Each row comes from the steps of one path. Every step used is in the known rows, and no mark comes twice. Write the path behind each row, first mark first.
Known rows:
J/B/V/E/K/Q: [-0.55  2.97 -3.33  0.54 -0.09  0.60 -3.84  5.52  1.16  1.59 -1.59  5.21
 -1.59  3.65 -2.66 -3.47 -1.17  1.54  0.59  0.89 -1.58 -2.34]
V/E/K: [-1.15  1.88 -3.70  0.56 -1.91 -0.26 -2.65  2.93  0.60  1.08 -0.70  2.80
  0.48  1.08 -2.14 -2.63 -0.39  0.76  1.73  0.77 -3.90 -0.86]
E/K/J/B: [-1.45  3.75 -0.99 -0.31 -0.66 -1.93 -2.25  3.60  1.17  1.28  1.05  1.92
 -0.24  1.48  0.72 -1.47 -0.85 -0.46 -1.44  0.12 -1.27 -2.22]
Q/J/K/E/V/B: [-0.42 -6.89 -0.31  1.04 -1.91 -2.96 -1.44  1.03  1.67 -1.17  2.16 -0.29
  0.90 -0.59 -0.54  1.28  1.12  0.49 -0.07 -4.57  0.78  3.86]
K/J/B/V/E: [-0.65  0.71 -1.57  0.11 -0.95 -1.00 -3.29  4.40  0.85  1.03  0.12  2.50
 -2.70  3.11 -2.12 -3.27 -2.61  1.41 -0.38  0.72 -0.49 -1.82]
V/E/K/J: [-1.54  3.14 -3.09  0.18 -2.65 -0.34 -2.72  3.09  1.86  2.73  0.65  3.53
  0.17  1.57 -1.07 -2.80 -0.53  0.41  0.48  2.22 -3.55 -1.12]
E/V: [-1.08 -2.55 -1.20  0.06 -1.31 -0.93 -1.81  1.20 -0.38  0.83  1.77  0.64
  1.18 -1.28 -0.76 -0.77  0.06  1.15  0.80 -1.39 -1.37  1.67]
J/B/V/E/K: [-0.61  1.84 -3.78  0.70 -0.53 -0.72 -3.24  4.54 -0.18  0.02 -2.03  3.60
 -1.82  3.22 -2.47 -2.55 -2.06  1.49  1.60 -0.58 -2.05 -2.40]
B/V/E: [-0.60 -0.78 -2.73  1.11 -1.04  0.22 -2.91  3.52 -0.19  0.43 -0.73  2.39
 -1.17  2.64 -2.27 -2.99 -1.62  1.85  1.88  0.55 -2.11 -0.37]
Q/J/B: [-0.81  0.21  1.03  0.79 -0.80 -2.08 -2.48  3.19 -0.30 -1.23  1.14  0.64
 -1.57  0.84 -1.07 -1.18 -1.68 -0.64 -1.29 -1.88  1.93  0.19]
J/B/V: [-0.40 -0.12 -0.76  0.84  0.96 -1.52 -2.39  3.89 -0.65 -0.90 -0.02  0.76
 -1.41  2.60 -0.72 -1.45 -2.28  0.90 -0.19 -1.47  0.13 -1.22]
B/J/K: [-0.29 -0.85 -2.26 -0.98 -2.14 -1.25 -0.70  2.04  0.88 -1.09  3.00 -1.62
  1.08  0.38 -1.50 -1.87 -0.19 -1.77 -1.22 -3.59  0.35  0.28]
E/K/J/B/V: [-1.07  3.64 -1.77  0.24 -0.24 -1.43 -2.69  4.54  1.07  0.97 -0.08  3.17
 -1.22  3.36  0.78 -1.26 -1.85  0.68 -0.40  0.29 -1.12 -2.59]
Q/J/B/V/E: [-0.42 -0.49 -1.18  1.23 -1.24 -0.98 -3.51  4.53 -0.04 -1.12 -0.55  3.14
 -3.72  3.05 -3.55 -2.65 -2.89  1.08  0.63 -1.01  1.08 -0.51]
Q/J/K/E/V: [-0.34 -3.73 -0.18  0.66 -3.51 -2.91 -1.84  2.16  1.97 -1.29  3.00  1.17
 -0.44 -1.57 -1.66  0.28  0.09  0.13 -0.30 -4.57  0.47  3.27]
Q/J/K: [-0.22 -0.44  0.17 -0.09 -2.87 -1.32 -1.42  2.06  2.32 -0.46  2.57  0.82
 -0.29  1.22 -1.65 -1.52 -0.45 -1.04 -0.80 -1.61  1.52  1.97]
K/E/V/B/J: [-1.30 -6.61 -2.65  1.63  0.25 -3.02 -1.35  1.10 -1.87 -1.64  1.58 -2.26
  2.04 -1.23  1.03  1.53  1.05  0.60  0.15 -5.57 -1.42  1.34]
Q/K/J/B/V/E: [-1.17  0.96 -0.90 -0.51 -1.57 -0.24 -2.99  3.16  2.74  0.07  0.31  1.82
 -3.13  3.08 -3.00 -3.63 -1.82  1.79 -1.83  0.20  0.10 -1.76]
B/V/E/K/Q: [-1.04  2.50 -3.97  1.20 -1.06  1.44 -3.49  4.58  1.57  2.43 -1.13  5.86
 -0.26  3.65 -2.11 -3.35 -0.28  1.74  1.56  2.11 -3.04 -1.31]

Write each row's path:
[-1.36  2.82 -3.82  0.70 -2.15  0.05 -3.05  4.04  1.70  2.43 -0.57  4.75
 -1.10  3.45 -0.92 -2.75 -1.40  1.56  1.19  2.43 -3.41 -1.53] : B/V/E/K/J
[-0.44 -5.67 -2.35 -1.74 -1.51 -0.20 -0.77  0.94  1.72  1.31  3.13 -0.90
  2.98 -0.02 -1.62 -0.88  2.27 -0.41 -1.35 -3.50  1.16  2.38] : E/V/B/J/K/Q
[-1.59 -0.26  0.31  1.91 -0.68 -1.75 -2.19  1.66  1.46 -2.06  1.22 -0.78
 -0.02  0.09  0.07 -0.74  0.53  0.95 -1.81 -2.77 -1.68  0.34] : Q/K/E
[-0.20 -7.09 -1.26  0.61 -0.90 -2.58 -1.02  0.47  1.43 -0.55  1.91 -1.37
  2.28 -1.07 -0.07  0.72  1.57  0.98  0.42 -4.38 -1.06  2.69] : J/K/E/V/B
[-1.52  3.69 -1.53  0.38 -1.44 -0.91 -1.97  2.67  1.57  2.10  1.48  2.48
  1.15  1.35  1.46 -1.25 -0.02 -0.24 -0.61  1.59 -2.93 -0.99] : E/K/J
[-0.97  1.41  0.64 -0.13 -0.46 -2.01 -2.21  2.94  1.05  0.86  2.08  0.22
 -0.59  0.94  0.30 -1.78 -1.29 -0.30 -2.49 -0.16  0.06 -1.07] : K/J/B
[-0.23  0.52 -0.17 -0.59 -1.59  0.32 -1.50  2.64  3.28  1.93  2.58  1.42
  1.56  1.28 -1.41 -2.87  1.03 -0.54 -1.63 -0.10  0.08  1.11] : J/K/Q
[-1.53  3.53 -1.86  0.66 -0.48  0.47 -2.43  3.32  1.71  2.51  0.63  3.56
  1.92  1.76  0.19 -2.01  1.00 -0.14 -0.41  1.33 -2.51 -0.54] : E/K/Q
[-0.53  0.62 -0.84  0.95 -1.06  0.26 -3.98  5.45  1.12  0.62 -0.28  4.62
 -3.58  3.33 -3.61 -3.48 -1.81  1.07 -0.37  0.23  1.68 -0.41] : K/Q/J/B/V/E
[-1.14 -6.42 -2.42 -0.22 -0.27 -1.39 -0.88  0.39 -1.52 -0.37  1.70 -2.11
  2.44 -0.67 -0.20  0.28  0.97  0.23  0.28 -3.90 -0.25  1.38] : E/V/B/J
[-0.15 -1.01 -0.58  1.21 -1.47 -2.43 -1.39  2.70  1.85 -1.26  2.20 -0.62
  0.91  0.08 -0.18 -0.95  0.18 -0.22 -0.81 -3.13 -1.33  0.89] : J/K/E
[-0.24 -6.91 -2.71 -1.49 -1.45 -1.31 -0.27  0.15  0.47 -0.44  2.63 -2.46
  2.53 -0.66 -1.36 -0.15  1.14 -0.30 -0.17 -4.95  0.70  2.02] : E/V/B/J/K
[-1.18  3.28 -2.47 -0.56 -1.80 -1.17 -3.03  3.95  1.48  1.74  0.30  2.93
 -1.19  1.44 -1.54 -2.85 -1.29  0.24 -0.60  0.91 -2.09 -2.32] : V/E/K/J/B
[-1.12 -6.42 -1.16  2.08  0.36 -2.55 -1.85  0.83 -0.80 -0.65  0.82 -0.92
  2.26 -1.06  1.05  1.35  1.13  1.88  0.76 -3.41 -1.90  2.08] : K/E/V/B
[-0.72  1.78 -2.91  0.85 -1.50 -0.86 -3.60  4.98  0.14 -0.89 -1.52  4.62
 -3.38  3.24 -2.99 -2.01 -2.61  0.93  1.43 -0.82 -0.28 -1.58] : Q/J/B/V/E/K
[-0.35 -3.63 -1.07  0.27 -2.55 -2.71 -1.30  1.89  1.61 -0.76  2.90 -0.02
  1.03 -1.99 -1.14 -0.25  0.41  0.80  0.12 -4.02 -1.48  2.31] : J/K/E/V
[-0.41 -1.27 -2.07  0.70 -1.93 -2.90 -0.93  3.02  0.67 -2.30  2.91 -1.78
  0.64 -0.13 -0.48 -0.92  0.08 -1.36 -1.66 -5.34 -0.53  0.24] : B/J/K/E
[-0.34 -4.36 -2.00  1.15 -0.21 -2.79 -0.66  1.76  0.30 -2.28  2.01 -3.43
  1.95  0.81  0.50  0.20  1.09 -1.01 -1.21 -5.38 -0.31  0.67] : V/B/J/K/E
[-1.14  3.32 -1.70  0.56 -1.79 -0.02 -3.84  4.66  1.81  1.55 -0.11  5.03
 -1.88  1.91 -3.33 -3.14 -0.56 -0.13 -0.55  0.27 -0.05 -0.88] : V/E/K/Q/J/B
[-0.44 -3.98 -2.63 -0.10 -2.77 -2.98 -1.13  2.32  0.57 -1.80  3.45 -1.39
  0.94 -2.05 -1.14 -0.01  0.33 -0.49 -0.53 -6.38 -0.71  1.66] : B/J/K/E/V
[-1.82 -6.53 -1.67  0.82 -0.32 -2.21 -1.28 -0.21 -0.04 -2.61  1.57 -2.93
  1.54 -1.17 -0.28  1.25  1.80  1.14 -1.55 -6.19 -0.77  1.51] : Q/K/E/V/B/J
